Each row comes from the steps of one walk. Every step used is in the known rows, and no mark comes twice. Write the walk behind each row, first mark first.
Known rows
loro/disatu/sero: [  2.6   4.8 -25.6   3.6  26.3  12.3  23.6 -20.0  -4.7   1.6  32.2  56.2
   6.1  -4.7 -29.8   6.7  -5.3  14.7  28.0 -22.2  16.3  20.7  18.6  15.9]
notot/sero/disatu/loro: [ 23.7   3.5 -11.0   1.2  13.0  21.3  17.9 -26.4   5.2  -3.0  40.7  59.4
   0.0   4.9 -42.7  16.2 -12.8  12.3  14.4 -30.3  15.4   3.4  10.8  24.5]
disatu/sero/notot: [ 16.3  -9.3 -34.1   1.6  28.4   8.2  25.9 -22.4   5.5 -19.4  30.8  38.8
   7.1 -14.5 -44.7  -4.0 -17.5   0.8  26.9 -28.9  13.3  26.3   8.1  14.7]
sero/notot/gigugas/kibaf/fugaz/nogesu: [ -1.7 -42.6 -37.9  -0.6  20.6 -15.7   5.2 -17.3   1.4   4.0  20.2  37.9
 -14.5   0.3 -50.5 -10.0   1.7  15.4   7.8 -31.9  20.9  -3.2  -0.7  22.5]
fugaz/nogesu/sero/disatu: [ -4.9 -11.9 -26.1 -22.1  26.3  -7.2  20.3 -28.1  15.2  -3.6  44.6  44.2
   0.0  -4.3 -39.3   1.8  -4.1  12.4   2.9 -22.4  -4.9  -5.5   4.3  13.6]
loro/nogesu: [ -5.5 -22.9 -27.5 -10.3  17.8 -12.3   6.6   7.4 -17.0  -1.6  11.8  49.7
  -1.9 -13.7 -57.6 -13.4  17.5   2.1   6.9 -29.0  13.8   5.4   2.3   3.3]
vugot/kibaf/fugaz/nogesu/sero/disatu: [ -2.6 -19.6 -24.4 -16.0  23.2 -10.5  18.6 -37.4  14.0  -0.4  41.5  48.7
 -10.8  -4.7 -41.3  -0.7   0.3   6.8  -0.6 -29.8   2.2  -4.8   9.5  15.0]
fugaz/nogesu/sero/disatu/loro: [ 13.6  -6.5 -14.3 -11.7  19.4   8.6  22.2 -33.3  11.1  -0.3  51.9  63.1
   2.6   3.3 -44.0  10.0  -0.6  13.3  12.8 -23.1   8.6  -1.6  14.5  23.2]
gigugas/notot: [ -3.5 -31.5 -39.3   1.6   9.5  -7.6  18.3  18.3 -15.5 -23.9   9.3  26.2
   1.1  -6.6 -47.6   6.3 -11.3  11.8  35.1 -24.7  -5.1   8.5  14.9  11.8]
loro/disatu/sero/notot: [ 12.3   0.6 -37.1  -6.1  27.2  10.4  29.9 -25.4   9.4 -13.2  35.3  41.8
  11.1 -12.4 -30.1  -0.8 -22.9   0.6  30.9 -28.2  12.7  25.4   6.5  14.1]
gigugas/kibaf/fugaz/nogesu/sero/disatu: [ -2.1 -20.0 -22.8 -22.2  26.3 -13.2  19.6 -32.7  15.6  -0.9  49.2  49.8
  -5.5  -4.4 -35.6  -2.1  -0.2   8.6   5.4 -29.6   2.9  -3.4  11.0   7.8]
vugot/kibaf: [ -9.7 -22.8 -22.2  13.2   4.2  -6.3  17.1 -12.9 -22.0   3.2  -1.0  44.0
 -10.5  -6.4 -63.3   3.1   5.9  -6.3  21.6 -31.2   5.8   1.4  14.7  25.3]
disatu/loro/nogesu/fugaz/kibaf: [ -4.5 -24.8 -10.8  -1.8   9.5  -4.4   9.6 -27.5 -14.2   3.1  16.5  57.6
 -13.6  -6.0 -55.9 -11.7   4.6  10.9  39.3 -25.6  12.9  20.5  -3.0  26.7]
kugu/notot/gigugas/kibaf/fugaz/nogesu: [ -1.7 -43.8 -35.3   0.9  18.0 -22.4  -0.6  -9.7  -4.4   9.0  17.1  36.6
 -16.4   5.5 -48.7  -5.4   8.6  24.9  11.3 -29.2  23.9  -2.4   1.9  28.2]
disatu/loro/nogesu/sero/notot: [ 14.6 -13.1 -31.6 -17.0  28.5  -2.5  23.5 -32.2   6.0 -22.4  40.3  39.3
   7.8 -21.2 -46.8  -8.4  -3.9  -8.2  15.3 -28.5  10.1  16.8  10.5   7.8]
kugu/disatu/sero/notot/gigugas: [  8.8 -15.4 -32.7   0.6  18.5  23.1  17.1 -21.3 -10.2  -5.2  26.5  17.8
   4.5  -3.5 -45.5   4.3 -46.4   8.7  16.7 -27.7  11.2  18.9  -6.3  22.7]
kugu/disatu/sero/notot/fugaz: [ 19.0 -20.5 -25.7  20.8  17.4  27.1  22.7 -31.3   5.7 -19.6  11.1  42.3
   6.8  -3.8 -47.1  14.8 -31.8  15.1  17.7 -44.4   4.3  23.0  16.3   4.0]
kugu/notot/gigugas/kibaf: [ -3.2 -24.5 -20.3  -8.2   7.0 -12.5  14.5   2.9 -26.3   7.5  22.8  26.6
   3.5   2.2 -44.2   2.7 -14.5  10.7  40.3 -35.5  13.1  10.5  11.4  20.0]
notot/kugu: [ 12.5 -37.0 -35.6 -18.6  -3.4   8.2   8.2 -13.4 -19.6  -2.2  11.5  46.5
  -2.5  10.2 -68.5   8.8 -14.5  23.9  12.9 -22.9   5.2  13.0  -1.5   8.9]
gigugas/kibaf/fugaz: [ 14.3 -44.4 -23.1   7.1  10.6 -20.6   4.6 -15.5  -9.5   1.5  19.2  56.8
 -19.1  -3.1 -51.8  -3.3  13.5   4.4  17.0 -37.4  26.1  10.6  18.0   1.5]
vugot/kibaf/fugaz/nogesu/sero/notot/kugu/disatu/loro: [ 17.0 -32.4 -18.5  -6.6  12.7  22.2  16.1 -42.3  -0.4   4.0  36.8  53.1
  -1.6   8.1 -40.7  14.8 -17.3   8.5  20.4 -18.3  20.2   8.8  13.0  18.3]
gigugas/notot/sero/disatu: [  6.0  -2.5 -26.3  -5.1  16.2   9.5  18.8  -8.1   5.2 -17.1  28.9  30.9
  -2.3  -3.9 -32.1  11.1 -27.9  11.2  13.9 -35.0   0.4   3.6   4.9  14.2]
kibaf/fugaz/nogesu: [  0.3 -42.4 -39.2   7.6  20.0 -17.5  -2.3 -12.9   2.4   2.9  10.6  45.9
 -19.1   2.2 -57.1  -4.2  17.1  23.8  -2.4 -21.8  18.8  -6.0  -2.2  23.9]
fugaz/nogesu/sero/notot/kugu: [ 14.2 -34.6 -43.8 -29.9  10.9   7.1  16.7 -35.0  -2.4 -14.3  28.1  35.3
   2.9   0.8 -59.9   1.0 -21.6  17.1  11.4 -23.6   3.8  15.8  -1.0  10.3]
notot/sero/disatu/loro/nogesu/fugaz/kibaf: [ -1.6 -14.2  -7.5  -3.0  12.4   2.8  10.5 -34.3  -7.8   0.4  22.9  54.8
 -14.8  -6.2 -47.4  -8.9  -4.8  11.0  34.6 -30.7  14.1  19.5  -3.6  28.0]
loro/nogesu/fugaz: [ -1.6 -32.6 -24.2  -0.1  15.7 -20.5  15.3 -26.9 -11.3   1.4   7.8  45.4
   6.9  -2.6 -48.5  -9.3  14.1  24.2  12.4 -25.8  -3.5   9.5  -0.2  12.3]

Write each row's walk
[ 19.3 -34.5 -42.9 -25.9   0.9  10.9  15.7 -21.0  -7.9 -11.1  18.4  39.3
   2.8   4.5 -62.7   3.4 -28.3  14.6  17.3 -27.7   5.1  19.8  -6.8   7.8] -> sero/notot/kugu
[ 14.8 -24.9 -20.6 -12.6  15.9  25.4  18.2 -32.9   0.5   0.8  40.1  48.5
   8.7   8.7 -38.5  17.2 -21.7  14.0  23.6 -11.2  12.9   8.3   7.8  17.0] -> fugaz/nogesu/sero/notot/kugu/disatu/loro
[ -1.5 -13.7 -24.7 -15.5  23.6  -0.7  21.1 -33.2  16.6  -6.0  39.7  46.4
  -0.2  -2.5 -41.8   5.8  -8.3  16.6  -0.2 -30.4  -6.9  -4.5   8.2  11.0] -> notot/fugaz/nogesu/sero/disatu
[ 19.6 -22.0 -22.8   8.1  17.2  21.7  21.1 -39.7   6.3 -21.2  19.4  44.7
   7.7  -7.5 -48.8  12.5 -22.2   9.0  10.2 -44.2   2.9  16.2  18.9   0.2] -> kugu/disatu/loro/nogesu/sero/notot/fugaz
[  9.3 -17.4 -29.8 -12.1  17.9  17.4  15.8 -29.8  -9.5  -6.5  35.1  19.8
   5.4  -7.3 -46.7   2.1 -36.7   2.6   9.0 -27.7   9.7  12.2  -3.2  18.7] -> kugu/disatu/loro/nogesu/sero/notot/gigugas
[ -3.0 -28.6 -20.4  12.0   0.7  12.4   9.6  -6.5 -14.7 -17.3   1.7  45.3
 -19.4  -6.4 -63.4   5.2 -19.5  10.4  43.4 -39.6   5.8  20.7   9.7  18.6] -> gigugas/notot/fugaz/kibaf
[ 20.8  -8.4 -13.4  -7.5  15.8   9.4  20.6 -34.9  12.9  -2.7  47.2  60.6
   3.3   8.0 -41.8  16.3  -4.9  22.6  15.7 -30.7   9.6   3.6  18.2  26.2] -> kugu/notot/fugaz/nogesu/sero/disatu/loro
[ 17.8 -41.9 -26.4   0.5  13.6 -13.5   7.4 -31.9  -8.1  -3.2  29.8  42.7
 -17.2  -6.0 -50.4  -5.1  -3.8   1.8  12.1 -41.5  25.4  13.9  16.0   4.8] -> nogesu/sero/notot/gigugas/kibaf/fugaz
[  4.4 -20.4 -12.2   1.3  12.5  22.0  12.4 -32.0  -3.0 -12.4  21.2  52.0
 -12.9 -12.1 -53.3   1.4 -21.9  -1.1  36.4 -37.6  15.2  25.0   7.2  13.3] -> kugu/disatu/loro/nogesu/sero/notot/fugaz/kibaf
[ -1.8 -31.0 -14.3 -14.1   8.7   6.8  12.6 -34.5  -9.8   2.6  21.5  51.4
  -8.7  -3.2 -47.1  -9.7 -15.8   9.3  43.1 -23.8  12.5  26.3  -9.0  20.5] -> sero/notot/kugu/disatu/loro/nogesu/fugaz/kibaf
[ -5.1 -21.4  -9.2  -8.9   9.8  -3.0  12.6 -29.7  -7.1   4.8  24.0  60.0
 -12.8  -4.7 -50.3 -11.9  -0.9  10.2  37.6 -28.3  10.1  18.7  -5.2  25.2] -> sero/disatu/loro/nogesu/fugaz/kibaf
[  0.2 -38.0 -35.4   3.2  26.4 -10.4   8.2 -21.9   1.9   2.9  26.1  41.3
 -13.6  -1.2 -47.5 -11.2   1.4  16.5   9.8 -32.8  25.5   2.4   5.6  23.1] -> disatu/sero/notot/gigugas/kibaf/fugaz/nogesu
[  8.9   2.4 -21.6  -3.7  17.0  10.3  14.5 -17.9   6.6  -7.6  29.0  39.1
  -3.9  -2.2 -37.7  11.1 -21.4  11.0   4.9 -32.8   5.0   1.9  -1.1  15.8] -> notot/sero/disatu
[ -3.6 -40.1 -33.3   2.4  28.4  -5.2   8.2 -21.4   2.9   6.0  26.6  37.0
 -11.3   0.2 -38.4  -7.4  -6.2  15.0  12.7 -27.7  24.7   2.4   3.8  19.6] -> kugu/disatu/sero/notot/gigugas/kibaf/fugaz/nogesu
[ -4.8 -28.1 -32.6   4.1  27.0  -4.8  15.9 -31.1  -0.8 -21.5  22.2  32.0
  -1.2  -8.7 -53.1   7.6   5.0  22.6   6.2 -25.1  -5.2  -0.5  24.4  15.2] -> gigugas/notot/fugaz/nogesu/sero
[  8.1 -26.4 -38.1 -11.8  31.0 -13.4  21.2 -36.9  11.8 -19.3  37.7  31.9
   0.2 -17.2 -42.8  -8.8  -3.9  -2.0  16.8 -28.1  10.1  10.8  10.2  11.0] -> gigugas/kibaf/fugaz/nogesu/sero/notot
[  3.8 -37.4 -32.4 -18.7  10.0  20.6  13.7 -13.4  -6.7   0.3  17.9  28.1
   8.9   6.0 -35.0  15.7 -41.5   9.4  25.5 -10.0   2.9  15.5  -9.7  -0.2] -> sero/notot/kugu/disatu
[ 17.3  -8.5 -12.8  -5.2  16.6  15.2  22.5 -38.9  12.7  -2.8  47.0  65.5
   2.4   5.6 -46.3  14.1  -4.9  17.5   9.7 -31.0   6.4  -0.6  18.5  21.0] -> notot/fugaz/nogesu/sero/disatu/loro
[  9.6  -6.6 -37.0  -3.8  15.6  19.7  19.6 -24.4  -8.2  -3.7  28.8  24.0
   4.8  -3.2 -44.6   2.6 -42.4  10.2  16.3 -32.7  11.4  18.5  -5.0  25.9] -> loro/disatu/sero/notot/gigugas
[ 21.2 -32.1 -20.8  -9.5  15.3  22.3  13.5 -38.5   2.8   1.1  40.5  52.6
   1.3   9.2 -39.1  15.8 -18.3  14.7  18.4 -14.4  19.6  10.2   9.1  14.6] -> kibaf/fugaz/nogesu/sero/notot/kugu/disatu/loro
[  7.9  -8.4 -32.1  20.0  17.0  10.9   9.8  -1.9 -16.2 -30.4   6.5  15.2
  -5.3  -9.6 -42.6  14.7 -18.2  14.7  20.0 -30.0   8.6   9.6  15.6  20.7] -> gigugas/notot/sero
[ 18.8  -6.6 -13.2  -7.3   9.5  12.8  20.7 -19.5   5.9   3.2  42.0  67.0
   2.7   7.1 -46.6  12.0  -7.0  10.8  18.9 -26.7  10.3   2.3   8.7  21.1] -> sero/disatu/loro
[  5.6 -20.9 -19.9   2.0  25.0  26.5  17.1 -20.1 -12.0  -0.2  28.4  45.0
   5.1   1.6 -36.7  11.8 -22.1  18.1  26.6 -14.0  15.8  25.4  15.0   7.0] -> notot/kugu/disatu/sero
